What can hang from each mark
J120: J207 J466 J818 J883
J26: J80 J120
J818: J120 J447
J207: J120 J445
J466: J120
J883: J741
J445: J466
J185: J120

Each row was made from one small tree. The marks that hang from a mark follow it in brackets, in the order of their numbers. Every link used is in the known rows. Write each row's tree.
Known rows
J120{J818 J883}: [  4   0  -5 -32 -20   2  12 -10   9 -13  32  25 -18  21  15  -9 -14  -9
  32   4   6  24   2]
J185{J120}: [ 10  19   3 -43 -11 -10   9  -2   9  -8  24  22 -10  -1  15  -3 -31  -6
  14  -6  16   9   2]
J818{J120{J207 J466}}: [-15  -3   6 -34 -17  11  -2   0  31  -1  31  20 -15   5 -10  -7  -4  -3
 -12   0  -2   1  14]
J466{J120{J818{J447} J883{J741}}}: [ 16  -4  -5 -33 -40  21  20 -17   9 -15  40  21 -24   9  13 -12  -4 -12
  16 -22 -17  21  -9]
J466{J120{J207 J818{J447} J883}}: [  5   2  -5 -19 -37   8  20 -20  25 -13  29  28 -34   6   0 -16  -4  -8
  19 -16 -20  15   5]
J445{J466{J120{J883}}}: [ 17   1  -7 -49 -16   0 -11  -4  21   3  38  28 -38 -16  13  11  -2  -2
   3   7  11  -2   7]
J185{J120{J207 J466 J883}}: [ -4  15   6 -24 -23 -16   5  -1  18 -12  32  22 -15  12  -2  -1 -23  -4
  21  -3   5   3  -6]
J207{J120{J466 J883{J741}} J445}: [  8  14 -10 -68 -10  10  13 -24   6  12  40  34   3  26  13   0 -16   9
  13   8  -1  22 -11]
J466{J120{J207}}: [  1   7  -4 -47 -19  16  -5  -6  41  -1  16  14  -9   1   0  -6 -13   8
  -3 -10   5  12   1]
J26{J80}: [ -4   1   0 -53 -22  11   3  -1   0   8  -3  19 -10  13  18   4 -35  -7
   6  -7  21   9  -3]
J818{J120{J207{J445}} J447}: [  5   8 -12 -43 -16   0  35 -31  13  -3  21  43  -5  -5  10  -8  -7   2
  -6 -16  -5   9  17]
J120{J466 J818 J883{J741}}: [  2   1   8 -30 -25  18   4  -9  16 -11  49  12 -11  32   1 -11  -8  -7
  21  -1  -5  20 -14]
J466{J120{J207 J818 J883}}: [  2   1  -3 -30 -31  12   5  -6  38 -13  30  24 -30  17   3 -16   0   5
  15 -10  -5  19   3]
J466{J120}: [ 13   8   0 -49 -12  13  -8  -1  28   5  19  16 -17  -7   7   2 -14  -1
   0  -2   9  13   3]
J120{J466 J883{J741}}: [ -1  -5  -3 -48 -19  10  -2  -7   8  -7  44   9   4  29   9   3 -22  -6
  17   4   8  13 -21]
J26{J80 J120{J818}}: [  7  15  14 -33 -22  28  23   2  13   5 -15  27 -29  14   3 -12 -25  -7
  14 -17   2  13 -22]
J207{J120{J883}}: [  1   0 -19 -65  -9  -1  10 -12  -1   1  27  34 -11  24  21   1 -24  -4
  23  21  15  17   7]
J26{J120}: [ 16  16   0 -46  -2  12  15  -1  20   2   3  17  -3   1   7  -1 -27  -2
  12   3  14  14 -17]
J445{J466{J120{J818 J883}}}: [ 16   2   1 -31 -23   9  -6  -6  29  -7  46  33 -56 -10   7  -3   6  -6
   9  -4  -6   2   9]
J26{J80 J120}: [  5  12   7 -51 -16  18  15   5   7  10 -21  20 -14   8   9   6 -35  -3
  10  -9  15   8 -24]
J26{J80 J120{J207 J818 J883}}: [ -5   4   6 -29 -29  19  27  -3  16  -6 -13  30 -25  33   5 -14 -20   5
  23 -18  -1  14 -26]
J818{J447}: [  8   6 -10 -45 -16   1  16 -19   0  -1  28  18  -2  -3  14   0 -29 -17
  18  -2   6  10   3]
J207{J120{J466 J883}}: [ -3   6  -6 -55 -10  -2   2  -6   5   8  37  29 -19  19   4   3 -19  -9
  22  23   6  12   3]

Write each row's tree
[ 35  30   2 -27 -16   9  16 -30  32  14  38  39 -50 -35   4 -13   7  -6
  -1 -24 -21   7  18] | J207{J445{J466{J120{J818{J447}}}}}
[ -8   3  -3 -47 -26  13  24  -2   9  -3 -18  27 -10  27  11   1 -29   6
  19  -5  15   9 -30] | J26{J80 J120{J207 J883}}
[ -3  -8 -14 -54 -24   7  28 -28  12 -16  34  39   7  27  23 -11  -1  23
  -6 -10   6  23  -5] | J818{J120{J207{J445} J883{J741}}}
[  0   8   6 -23 -19   2   3  -3  16  -4  39  20 -23  18  -4  -6 -11 -15
  26   7  -2  16   1] | J120{J466 J818 J883}
[ 10   5   2 -31 -21  19 -10  -5  55   0  40  24 -45  -9  -7 -19  10   9
  -8 -21 -11   3  13] | J445{J466{J120{J207 J818}}}
[  8  -2  -1 -21 -32  13  17 -21   2 -10  52  12 -13  24   3 -10 -11 -18
  28 -11 -13  16 -14] | J120{J466 J818{J447} J883{J741}}
[ 25   9 -11 -58 -16  10   3 -23  23   4  44  34 -19  -6  22   2   0  17
  -5 -10   6  11  -9] | J207{J445{J466{J120{J883{J741}}}}}
[ 21   4  -2 -24 -28   1   5 -17  16  -2  50  36 -59 -18   4  -5   3 -19
  12  -8 -21  -2  11] | J445{J466{J120{J818{J447} J883}}}
[ 10   8   2 -22 -32  18  15 -14  38  -4  27  19 -28  -3  -5 -20  -2  -5
   8 -27 -22  12   8] | J466{J120{J207 J818{J447}}}
[  8   1 -12 -25 -25  -2  28 -24  -4 -13  35  30 -22  11  14 -10 -18 -21
  35  -4  -5  17   4] | J120{J818{J447} J883}
[ 11  -4  -1 -41 -28  26   6  -8  23 -14  38  18 -22  18  12 -12   0   3
  13 -13  -7  22 -11] | J466{J120{J818 J883{J741}}}
[  5   4  -4 -47 -17  10 -17  -3  46   7  34  18 -30 -15   1  -5   0  10
 -12  -7   2  -5   5] | J445{J466{J120{J207}}}
[ -8 -24 -16 -50 -36  10  30 -24  -3 -24  40  27  -4  24  19 -11  -8   1
   3 -11  -4   9  -5] | J818{J120{J207 J883{J741}} J447}
[-10   1  -7 -36 -18  -3  -1  -7  22  -4  35  12  -2  23  -1  -3 -17  -4
  19   9   8   8  -6] | J120{J207 J466 J883}
[  2  18   8 -33  -8  17   8   0  40   9  10  12  -3  11 -16  -5 -19   2
   5   0   1   4 -22] | J26{J120{J207 J466}}
[ 10  16 -11 -46 -17   0  11 -20  31  -1  16  33  -5   3  13  -2  -9  18
   6  -6   3  21   2] | J466{J120{J207{J445} J883}}
[  1  11 -21 -46 -12  -8  19 -27  18  -7  18  32  10  16  18  -7 -17  17
  20   1  16  21  -3] | J120{J207{J445} J883}
[ 11   5 -14 -56 -22  13  13 -23  28  -7  27  23   6  16  19  -5  -5  26
  -1 -19   3  24 -14] | J466{J120{J207{J445} J883{J741}}}
[ 12  13  15 -16 -27   3  10  -5  12 -18  52  18 -22  23   4 -17 -13 -12
  22 -14  -6  15 -16] | J185{J120{J466 J818 J883{J741}}}
[  9  14 -15 -48  -3   2   6 -27  35  10  32  32  -5  -6   7 -11  -4  19
  -5  -7   9   3   6] | J120{J207{J445{J466}}}
[ -9  15  16 -35 -19  25   9   6  27  15 -14  11 -14  16 -15  -1 -29  -1
   3 -13   4   0 -28] | J26{J80 J120{J207 J466}}
[-20  -9  -1 -37 -22  -2   7   0  20 -10  34  26 -19  16  -6   1  -5  -4
   2   8   2   5  10] | J818{J120{J207 J466 J883}}
[  4  16   6 -37  -9  18   2  -5  27  13  36  27 -30  15 -11 -15  -8 -16
  12   5 -12  15  12] | J207{J120{J466 J818}}
[  6  29   5 -20 -13  12   8 -20  45   9  29  22  -7  10 -14 -23  -3   5
   8 -11 -10  18   4] | J120{J207{J445} J466 J818}
[  2  14   0 -31 -18   0  26 -25  20   4  28  35 -11  -9  -7  -5  -5  -4
 -10 -10 -17   4  16] | J818{J120{J207{J445} J466} J447}
[  1  -1  -8 -45 -28  -1  19 -13   9 -27  35  19   7  32  24 -12 -23  11
  16 -13  13  16 -20] | J185{J120{J207 J883{J741}}}
